Known rows, with every way that one mark hangs from another:
{dulado nefeg {runu vibu}}: [-27  -8  25 -16 -18 -54 -14  31  -6  -8 -15 -26 -41  15   5]
{bunal dulado salumu {vibu runu}}: [-22  41  -9   5  30  -1  -5  18   2 -15  25  45  44 -19 -10]
{salumu {bunal dulado} nefeg runu}: [ -5  33 -44  14  13  -1 -14   3  -4  18 -16   2  -4 -29   3]
{vibu runu}: [-36 -34 -20  -8   4  13   4   0  81  -8   1  14 -29  -9   3]
{dulado runu}: [ -9 -27 -15  -5 -12 -13  -1  25  40 -11 -26 -35 -44   1   5]
{salumu {bunal vibu} {runu {dulado nefeg}}}: [ 11   5 -19   4  -1   1 -10   3 -27   7  -1  -7   7 -13   1]
{runu vibu}: [ 22 -17 -13 -10  -8   4   5  -8 -15  -5  -1  13  14   3  -3]
{salumu bunal nefeg {runu vibu}}: [-13  27 -52  11  -6 -22 -20 -12 -33  23 -15  -5   9 -16   4]
{runu dulado vibu}: [ 41 -42  14 -18  -5  32   4 -22 -27  -5   2  25  59  -2  -9]
{salumu {bunal vibu} nefeg runu}: [-13  43 -45  17  -2 -27 -19   2 -24  16 -12   1 -16 -28   3]
{runu {dulado {nefeg salumu}} vibu}: [ 23 -24  52 -16  -5  15   6 -19 -31  -5  12  23  29  13  -7]
{dulado {nefeg {salumu bunal}}}: [  5   4  35   2   1  -5  10  12  31  -3   6  -5 -65  16   2]
{nefeg {salumu {bunal dulado} {runu vibu}}}: [  1  19 -36  17   9  31  15 -22 -16   9   6  -9 -16   8   0]
{dulado {nefeg salumu} {runu vibu}}: [-38   4  32  -6 -16 -44  -3  18  -7  -7  -7 -30 -60  26   5]
{dulado {nefeg {salumu bunal runu}}}: [ -8  11  23   6  -1 -10   8  10  24   1   4 -17 -63  16   7]
{dulado nefeg}: [ 11 -12  44 -11  -4 -20   5  27  39 -11  -1   2 -49   7   4]

Rows:
[  0  -5  -1   8  -3  28  22 -29  -3   2   7 -10  -9  14   2]
{nefeg {salumu {runu dulado vibu}}}
[  2   8   6   1   1 -14  -5   6  -7   0   7 -12  58  14   0]
{bunal {salumu {runu {dulado nefeg} vibu}}}
[ -9   5   0  -1  -9 -12 -10 -19 -27  11 -10   9  34 -15   2]
{salumu nefeg {runu dulado vibu}}
[ -4  42 -17  13   2 -29  -3  17 -17  -7  11  -4  29  -1   0]
{bunal {salumu runu} vibu}
[ 26 -22  40 -13  -3  18   2 -19 -35  -1  11  21  31  11  -8]
{runu {dulado {nefeg {salumu bunal}}} vibu}
[  2  -9   3  11   0  33  25 -21  26  -1   3 -16 -28  11   4]
{nefeg {salumu {runu dulado}}}
[ 10 -22 -15  -6  -9  14   3 -17 -20   2  -5  -7  37  -2   3]
{salumu {runu dulado vibu}}
[  1  15  -7   3  19  -2  -3  33  19 -11  -4 -10  30   0  -5]
{bunal {dulado runu} salumu}
[ -1  35  12   7   3 -26  -6  17 -24  -8  15   3  43   0  -2]
{bunal {salumu {runu {dulado nefeg}}} vibu}
[ 11 -10 -26  -2  -4   7 -12 -10 -36  14  -4 -13  31  -1   2]
{salumu bunal {runu {dulado nefeg} vibu}}
[ 21  18 -20   6  18  11 -11   7  10   9 -12  27  -8 -29  -7]
{salumu {bunal dulado} nefeg}
[  6  -1 -25  13   1  34  14 -31 -12  10   5 -14  -4  12   0]
{nefeg {salumu bunal {runu dulado vibu}}}
[-31 -45  21 -17   5  16  -1   0  71  -9   6  23  -9  -8   1]
{vibu {runu {dulado nefeg}}}
[ 26 -31  61 -10   1  25  13  -1  28 -10   6  11 -10   6  -4]
{runu {dulado {nefeg salumu}}}
